Every row comes from one small tree of marks. The marks that hang from a mark follow it in brackets, in the order of their numbers. Every link used is in the known rows. Which tree was each row made from?
Known rows:
q886[q855[q59]]: -8 12 -1 7 -19 8 21 -2 -4 -1 -12 9 17 -10 1 -3 10 -2 15 13 9 10 5 8 6 1
 2 11 -6 -1 5 -4 0 4 -9 -1 2 10 -10 -13 12
q323[q855[q36 q886]]: 0 10 -1 9 -19 5 19 -1 -5 -7 -15 12 14 -14 -3 -7 -2 7 18 8 11 9 5 -2 7 3
 -2 6 0 -4 2 -1 7 11 -4 -1 -5 8 -12 -6 14
q323[q855[q584 q755 q886 q907]]: -5 8 2 16 -19 -4 30 2 -3 -12 -16 13 13 -11 -11 -17 12 12 17 16 20 16 6
 -1 5 -1 -2 5 13 -8 -1 9 2 15 -7 -6 10 7 -16 -17 4
q886[q855[q24 q59]]: -7 16 1 8 -16 10 23 0 1 4 -15 9 16 -10 0 -5 8 0 15 11 12 11 8 7 4 2 3 12
 -2 -4 6 -1 0 10 -7 -2 8 10 -16 -17 11
q673[q855[q24 q36 q90 q581]]: -13 13 4 18 -21 17 25 11 3 -5 -26 11 19 -15 -1 -7 1 1 29 6 11 6 12 1 6
 -6 1 9 3 -5 5 -4 4 29 9 -1 15 1 -11 -25 10
q886[q855[q24]]: -10 13 1 2 -12 11 18 0 -3 -1 -13 9 14 -14 0 -4 5 -1 12 11 8 7 5 4 5 -1 2
 10 -5 -2 5 -3 -1 10 -6 2 5 8 -12 -15 10
q581[q855]: -9 4 7 -2 -5 8 13 -8 -11 1 -8 9 14 -12 3 -4 -4 3 14 17 9 1 2 0 10 0 1 12
 -9 1 0 2 -1 3 -1 3 9 1 -5 -12 12
q673[q855[q24 q59 q584 q907]]: -12 11 3 19 -17 0 24 8 6 5 -22 11 22 -13 -9 -12 7 9 18 18 20 10 12 1 5
 -2 2 12 9 -8 3 7 0 20 6 -4 20 4 -19 -31 5
q572[q769 q855[q323 q584]]: -4 0 2 -3 -19 5 25 5 2 -6 -19 6 15 -4 -3 -4 -8 11 17 9 7 4 3 6 5 2 4 8
 -2 -3 2 -4 0 15 7 -8 8 2 6 -14 4
q886[q855]: -10 11 1 0 -13 11 15 -1 -7 -6 -10 8 14 -11 2 -3 8 -4 12 14 4 6 2 4 7 -2
 1 9 -9 2 4 -4 -1 4 -7 3 2 8 -7 -11 12
q769[q572[q855]]: -5 -2 7 -8 -12 11 17 0 -5 -7 -16 6 14 -6 6 -3 4 3 14 7 -1 1 2 4 9 -4 4 7
 -6 2 0 -3 0 -1 5 -1 4 0 8 -13 9
q572[q769]: -10 2 1 -3 -13 10 14 -4 -3 -4 -14 8 14 -13 6 -4 0 1 13 8 3 1 2 2 8 -3 0
 8 -3 1 2 -8 2 5 7 -4 8 2 -3 -8 8
q90[q855[q584]]: -6 12 3 -1 -5 -1 14 -3 0 -6 -11 12 16 -5 -6 -6 -2 2 15 19 5 8 1 4 7 -2 3
 12 -5 0 0 -1 0 8 -4 3 5 2 -7 -14 6
q907[q855[q36 q90 q581 q755 q886]]: -15 9 8 24 -26 12 32 4 0 -16 -19 13 13 -8 2 -9 11 5 33 7 19 14 9 -2 3 0
 -1 11 13 -7 3 -1 5 25 -4 -2 8 7 -8 -19 2
q24[q855[q36 q755]]: -9 14 5 9 -21 9 26 6 -5 -8 -18 10 14 -12 -4 -9 6 1 20 16 10 8 4 -1 8 -5
 9 9 0 -5 3 0 -2 11 0 -1 10 5 -9 -16 7
q886[q855[q24 q59 q581 q755]]: -9 17 2 17 -24 12 34 4 3 -4 -20 11 16 -7 -2 -10 18 1 23 13 12 15 11 10 3
 -4 4 13 7 -7 5 4 -1 16 -14 -7 18 12 -16 -27 6
q886[q855[q24 q59 q323 q581]]: -6 15 -5 14 -26 14 33 6 7 2 -20 10 18 -7 -1 -3 17 6 25 10 12 16 12 10 4
 0 4 13 2 -7 7 5 1 21 -13 -7 14 11 -14 -21 2
q572[q855[q24 q907]]: -8 2 7 6 -7 9 20 5 -2 -3 -17 10 15 -9 -4 -7 5 7 16 11 15 5 7 6 7 -1 3 8
 3 -2 2 5 2 10 7 1 13 2 -3 -14 8
q572[q769 q855[q90 q886]]: -11 -4 4 3 -18 14 24 6 -6 -9 -18 6 15 -8 8 -4 -1 4 22 -1 10 4 6 8 4 5 -2
 6 -1 -1 7 -13 7 8 5 -5 3 2 5 -10 12
q581[q855[q90 q323 q584 q755 q907]]: -14 5 11 15 -21 6 35 1 -3 -5 -14 10 15 -2 -11 -10 9 15 26 20 27 14 6 2 7
 3 1 9 7 -7 0 5 -2 26 5 -10 25 -2 -7 -24 -5
q673[q855[q24 q36 q323]]: -7 14 1 11 -19 8 21 12 3 2 -23 11 17 -14 -7 -5 -3 7 23 12 11 7 10 -6 8 0
 6 9 2 -5 4 1 2 23 8 0 15 6 -8 -23 5
q572[q855[q24 q323 q755 q886]]: -4 2 7 12 -17 6 32 13 1 -7 -19 11 13 -3 -4 -7 2 13 27 6 17 13 10 1 5 5 6
 9 11 -5 6 8 4 14 -6 -3 18 11 -1 -23 3
q907[q855[q36 q59 q755 q886]]: -8 13 7 21 -25 0 26 1 -1 -7 -16 13 15 -8 -1 -11 7 8 27 13 21 15 9 -5 3 6
 3 13 14 -8 2 1 4 13 -7 -3 7 11 -11 -18 4
q755[q855[q36 q90 q581 q584 q907]]: -16 16 1 21 -26 10 32 3 6 -10 -20 11 18 -13 -7 -11 7 11 27 15 25 13 10 6
 3 1 -2 8 3 -7 3 -2 2 37 10 -11 13 1 -12 -10 3
q581[q855[q323]]: -8 3 4 0 -11 9 19 -3 -8 2 -10 9 14 -10 1 -1 -1 8 17 16 12 5 4 -2 11 4 3
 11 -8 0 1 5 -1 10 -2 -1 11 3 -2 -15 5
q90[q855[q24 q59 q323 q584 q907]]: -5 15 2 15 -16 -2 29 4 11 4 -19 13 20 -2 -14 -10 9 16 22 21 23 21 12 7 4
 6 5 14 10 -10 2 7 3 23 -1 -6 21 5 -15 -21 -8
q24[q855[q59 q584 q886 q907]]: -9 8 -2 18 -26 0 32 7 -1 -1 -15 12 20 -12 -5 -9 12 12 20 16 22 16 9 2 4
 1 2 10 7 -10 6 7 1 17 -5 -8 9 6 -21 -18 2
q581[q855[q24 q90 q584 q886]]: -13 4 7 11 -12 8 26 -1 -4 1 -11 11 15 -12 -2 -6 -13 12 23 9 21 9 8 -1 2
 8 -2 11 2 -8 5 2 1 25 -2 -5 11 -3 -14 -22 7
q907[q855[q24 q36 q59]]: -8 13 6 15 -15 5 20 -4 4 4 -17 11 16 -11 0 -8 1 6 20 13 16 9 9 -3 2 4 4
 15 6 -7 1 1 3 16 2 0 6 4 -16 -18 7
q572[q855[q36 q90 q581 q584 q755]]: -7 9 10 18 -24 11 34 10 1 -18 -24 11 18 1 -9 -13 -6 5 33 8 13 10 6 12 3
 -6 3 8 4 -7 2 -3 1 26 7 -5 13 -1 1 -20 7
q755[q855[q90 q581 q584 q886 q907]]: -17 8 0 21 -23 8 34 6 4 -11 -16 12 17 -13 -1 -9 14 13 28 10 27 15 11 3 1
 3 -5 7 7 -6 7 2 5 31 0 -10 13 5 -14 -13 2
q673[q855[q907]]: -14 5 3 8 -11 6 15 5 -4 -4 -16 10 18 -16 -2 -7 15 1 14 17 11 5 6 -2 10
 -7 1 8 3 1 1 0 0 9 7 3 13 4 -7 -19 8
q855[q36 q59 q90 q323 q584]: -4 13 0 21 -30 7 33 6 6 0 -20 10 21 -1 -7 -9 -5 14 30 11 18 17 8 4 3 2 1
 9 4 -9 3 -4 3 29 9 -12 8 1 -10 -13 -1
q90[q855[q24 q59 q907]]: -8 13 3 12 -8 2 19 -2 4 3 -17 13 19 -7 -7 -8 15 5 19 19 19 16 10 8 6 4 4
 14 6 -5 3 2 4 10 -2 -1 16 5 -15 -15 1
q673[q855[q59 q584 q755]]: -11 9 5 15 -19 0 26 9 1 -4 -19 10 19 -9 -6 -13 4 4 21 18 12 10 6 0 7 -6
 3 13 8 -4 2 2 -3 10 0 -2 18 6 -12 -33 9

Which tree is each row?
-8 12 1 24 -26 11 31 7 7 -7 -21 14 20 -9 -5 -10 -9 12 34 2 17 14 12 3 -1
 -1 -2 9 8 -13 6 -1 6 39 4 -9 9 -1 -17 -17 3
q855[q24 q36 q90 q581 q584 q886]
-7 16 -3 12 -26 7 29 0 2 -5 -16 10 19 -7 -2 -7 8 1 20 14 9 13 7 13 3 -5
 0 12 -3 -5 4 1 -3 17 -11 -6 6 7 -13 -19 8
q886[q855[q59 q581 q584]]
-5 10 1 11 -13 3 23 1 5 5 -16 11 18 -9 -4 -10 -6 9 18 12 13 10 8 3 3 -2
 2 12 6 -8 3 5 1 14 3 -4 13 1 -17 -18 6
q855[q24 q59 q584]
-10 7 -3 23 -28 -4 31 14 5 1 -20 12 22 -10 -9 -10 13 15 26 16 22 18 12
 -2 6 5 1 10 12 -10 5 7 2 25 -1 -8 16 10 -14 -28 -1
q673[q855[q59 q323 q584 q886 q907]]
-15 3 2 22 -21 13 30 1 2 -6 -15 10 16 -9 12 -5 17 4 28 4 16 13 11 1 1 2
 -4 13 10 -5 6 -1 8 15 -9 -2 4 5 -13 -17 4
q907[q855[q59 q90 q581 q886]]
-13 16 2 19 -27 5 34 5 6 -7 -20 9 16 -9 -11 -9 6 17 26 16 28 16 9 0 4 8
 0 6 3 -7 4 -2 3 35 12 -12 13 4 -9 -9 -2
q755[q855[q36 q90 q323 q584 q907]]
-3 14 -3 13 -26 7 28 5 6 -7 -19 12 19 -6 -9 -8 -5 12 27 12 9 12 7 2 6 -5
 3 9 2 -8 1 5 1 31 4 -8 10 3 -6 -13 -2
q855[q36 q323 q581 q584]
-13 8 0 9 -11 12 20 9 0 -2 -20 11 17 -17 2 -5 5 -1 20 9 4 1 9 -1 7 -10 2
 12 2 -1 4 4 2 15 0 3 17 6 -11 -27 11
q673[q855[q24 q581]]
-7 9 1 16 -22 4 19 2 -4 -6 -15 14 19 -13 -7 -8 4 9 24 11 20 13 8 -1 7 3
 0 7 7 -7 2 3 4 20 5 -5 7 8 -10 -7 2
q855[q36 q886 q907]
-9 15 4 10 -14 7 14 7 -1 0 -21 11 18 -18 -5 -8 -5 2 19 11 9 3 8 -4 7 -3
 4 10 1 -4 2 0 2 17 9 3 11 5 -11 -23 12
q673[q855[q24 q36]]
-5 17 -1 19 -34 1 36 8 5 2 -22 11 22 -8 -13 -10 8 15 23 21 23 18 10 2 5
 2 7 9 5 -13 4 5 -1 29 5 -12 11 4 -17 -18 -4
q24[q855[q36 q59 q323 q584 q907]]
-7 6 12 9 -22 14 27 2 2 -5 -25 8 17 -7 -5 -8 9 8 25 5 15 9 10 7 4 1 2 5
 4 -7 2 -4 4 22 19 -10 12 -4 0 -15 2
q769[q572[q855[q24 q36 q90 q907]]]
-16 11 3 11 -16 15 24 -1 -6 -8 -14 8 16 -11 -2 -4 21 -1 17 12 14 11 5 8
 5 0 -2 6 -3 -1 5 -7 0 14 1 -2 6 3 -9 -10 6
q886[q855[q90 q907]]
-7 5 0 10 -12 18 26 -1 -3 -9 -18 8 13 -11 6 -5 10 1 18 5 5 6 4 6 6 -8 -5
 6 -2 1 3 -4 5 11 -3 -1 3 1 -10 -6 13
q323[q855[q90 q581]]
-8 -1 5 7 -15 5 23 5 -1 -4 -19 9 15 -12 0 -8 5 10 19 6 18 6 11 6 4 6 1 8
 9 -6 4 -1 5 15 6 -8 13 6 -3 -16 5
q572[q769 q855[q24 q886 q907]]
-3 2 3 4 -22 6 19 5 -4 -8 -19 9 17 -10 1 -6 -8 6 23 5 9 4 6 5 5 7 1 8 0
 -4 3 -10 5 13 7 -6 1 6 5 -9 12
q572[q769 q855[q36 q886]]
-5 3 1 11 -20 6 31 10 4 -9 -20 10 18 -1 -10 -8 8 13 24 12 16 11 8 10 6
 -4 3 9 4 -5 1 9 0 23 2 -8 15 3 1 -17 -2
q572[q855[q323 q581 q584 q907]]
-5 0 7 -6 -11 11 19 0 0 -2 -18 7 13 -7 4 -4 3 4 16 6 3 1 5 3 6 -4 5 8 -3
 -2 2 0 2 3 6 -2 10 0 2 -15 8
q769[q572[q855[q24]]]
-11 7 -2 19 -20 4 28 6 6 -5 -17 14 18 -10 -7 -12 6 13 25 10 21 14 12 1 2
 -2 -1 10 13 -11 3 10 3 30 -2 -9 16 5 -17 -21 -2
q855[q24 q581 q584 q886 q907]
-17 6 9 18 -17 7 30 3 0 -10 -16 10 16 -4 -9 -14 10 7 22 15 19 14 5 3 5
 -7 0 7 10 -5 0 1 -1 20 9 -8 19 -2 -10 -17 0
q855[q90 q584 q755 q907]
-6 13 6 23 -26 3 27 1 0 -4 -18 13 19 -5 -10 -15 14 8 25 18 22 17 9 4 7
 -2 4 10 13 -7 0 3 1 16 7 -9 18 7 -11 -15 1
q855[q36 q59 q755 q907]
-7 9 0 23 -22 9 36 -1 4 -4 -22 10 19 -7 -4 -13 16 9 21 12 18 15 9 13 3
 -4 -6 9 8 -7 2 2 4 23 -2 -9 8 -1 -18 -14 6
q323[q855[q59 q90 q581 q584 q907]]
-10 5 -1 14 -17 21 32 7 6 -2 -20 9 16 -6 2 -2 9 9 28 4 11 11 10 2 5 -4 1
 9 4 -4 6 1 5 25 1 -5 17 2 -9 -14 0
q855[q24 q90 q323 q581]
-10 -1 3 5 -18 12 23 2 -1 -9 -21 8 17 -9 2 -6 14 3 19 8 9 2 7 13 7 -4 1
 7 1 -1 1 -3 3 13 7 -7 14 4 5 -13 6
q572[q769 q855[q581 q907]]
-7 9 2 19 -22 6 32 3 5 -7 -18 12 19 -3 -4 -14 6 6 26 15 13 14 7 6 4 -9 3
 13 10 -7 0 8 -1 16 -5 -8 17 6 -13 -23 3
q855[q59 q581 q584 q755]
-13 15 3 22 -24 9 30 2 2 -1 -19 9 18 -11 -3 -10 14 10 26 15 29 15 10 6 4
 9 -2 9 4 -5 5 -7 5 22 12 -10 13 5 -11 -6 6
q755[q855[q36 q59 q90 q907]]
-8 15 3 18 -20 9 25 -2 7 1 -20 12 16 -11 1 -8 4 5 25 10 15 9 12 1 3 0 3
 15 9 -8 2 4 4 22 -1 -2 9 5 -15 -21 4
q907[q855[q24 q36 q59 q581]]
-3 15 1 4 -15 4 17 2 1 -5 -16 12 17 -2 -8 -3 2 7 23 18 8 14 5 2 9 3 6 11
 -5 -2 2 -4 4 14 0 2 6 8 -2 -9 2
q90[q855[q36 q323]]
-13 7 2 12 -19 17 29 4 -5 1 -16 7 17 -9 7 -3 11 0 19 11 11 8 6 5 6 -4 2
 9 -2 -2 8 -6 2 7 -1 -2 7 1 -13 -11 9
q24[q855[q59 q90]]
-7 15 4 16 -20 7 20 9 3 6 -23 11 21 -16 -4 -9 -1 4 23 12 13 7 11 -1 6 0
 3 13 4 -6 4 -1 2 16 7 -1 13 6 -15 -25 12
q673[q855[q24 q36 q59]]
-13 8 -4 11 -16 10 24 5 -1 -9 -12 11 13 -16 6 -5 10 7 23 10 16 9 8 -1 6
 4 -1 10 1 -1 6 3 5 14 -10 -2 9 13 -9 -10 10
q755[q855[q581 q886]]
-15 11 -2 16 -26 17 34 5 0 -9 -19 8 17 -5 -2 -3 28 4 25 10 16 16 9 10 5
 -3 -1 7 1 -4 6 -3 2 26 -3 -8 13 5 -8 -12 -3
q886[q855[q90 q323 q581 q907]]
-16 2 0 17 -19 16 25 13 -3 -10 -19 10 18 -14 7 -5 10 1 29 4 9 8 9 1 7 -4
 -3 9 2 -1 8 -4 6 18 -3 1 11 4 -9 -22 11
q673[q855[q90 q581 q886]]
-9 13 4 15 -18 0 33 5 8 -13 -19 14 18 2 -15 -12 20 11 26 22 20 21 9 6 7
 -5 6 12 10 -6 0 9 0 26 -6 -5 24 6 -7 -23 -11
q90[q855[q323 q581 q584 q755 q907]]
-13 7 3 8 -17 7 25 11 -2 -7 -19 9 14 -8 -3 -7 11 4 21 16 9 8 6 -6 11 -6
 6 9 4 1 3 2 -1 10 0 1 20 9 -3 -26 4
q673[q855[q323 q755]]
-7 16 5 19 -24 -2 29 7 2 -12 -18 15 17 -1 -16 -11 17 14 31 20 24 24 11 0
 8 9 6 9 11 -8 2 3 5 22 -4 -4 17 14 -7 -16 -7
q90[q855[q36 q323 q755 q886 q907]]
-7 9 1 19 -18 5 31 -2 2 -1 -19 9 17 -7 -5 -12 12 11 16 12 20 14 7 9 4 -1
 -5 7 7 -7 1 0 3 16 2 -7 6 -1 -17 -11 7
q323[q855[q59 q90 q584 q907]]
-14 12 3 13 -22 10 29 1 -2 -14 -16 11 15 -8 -6 -10 30 0 20 16 15 14 7 9
 7 -7 2 8 5 -3 2 3 -3 16 -9 -5 15 11 -10 -21 2
q886[q855[q581 q755 q907]]
-3 17 -2 13 -21 -1 21 3 3 -13 -16 16 20 -5 -9 -9 -3 7 29 14 12 15 8 5 4
 1 2 13 1 -8 2 -1 4 24 -7 -2 5 8 -10 -16 3
q90[q855[q36 q581 q584 q886]]
-4 10 4 24 -19 1 35 2 1 -1 -20 13 14 -9 -7 -15 19 13 21 13 25 20 13 2 4
 4 0 9 20 -10 3 10 6 12 -10 -7 16 12 -21 -21 5
q323[q855[q24 q59 q755 q886 q907]]
-12 14 -2 16 -20 5 35 7 12 -2 -20 11 15 -12 -8 -9 10 18 23 16 27 14 13 0
 4 4 2 10 7 -8 4 13 1 35 0 -10 24 7 -14 -18 -4
q755[q855[q24 q323 q581 q584 q907]]
-13 12 -1 7 -9 13 23 1 5 -3 -16 10 12 -18 4 -5 5 6 20 11 14 6 9 1 5 -1 2
 11 0 -1 5 5 3 18 -3 -1 16 8 -12 -13 10
q755[q855[q24 q581]]
-9 15 0 17 -27 11 37 6 8 2 -20 8 18 -4 -5 -6 5 9 23 10 17 18 10 8 -1 4 1
 11 1 -9 9 -2 0 26 -4 -10 11 4 -16 -21 0
q886[q855[q24 q59 q90 q323 q584]]
-9 -1 6 1 -13 7 18 1 -4 -6 -18 7 16 -9 0 -6 8 4 14 11 10 1 4 9 8 1 1 7 1
 0 1 -7 2 7 11 -5 11 2 5 -9 7
q572[q769 q855[q907]]
-14 5 2 14 -18 12 32 2 6 -10 -18 8 14 -5 2 -4 8 9 25 8 14 10 6 -2 2 -4 0
 11 4 -4 3 2 2 27 -3 -3 9 -2 -8 -16 -3
q907[q855[q90 q323 q581 q584]]
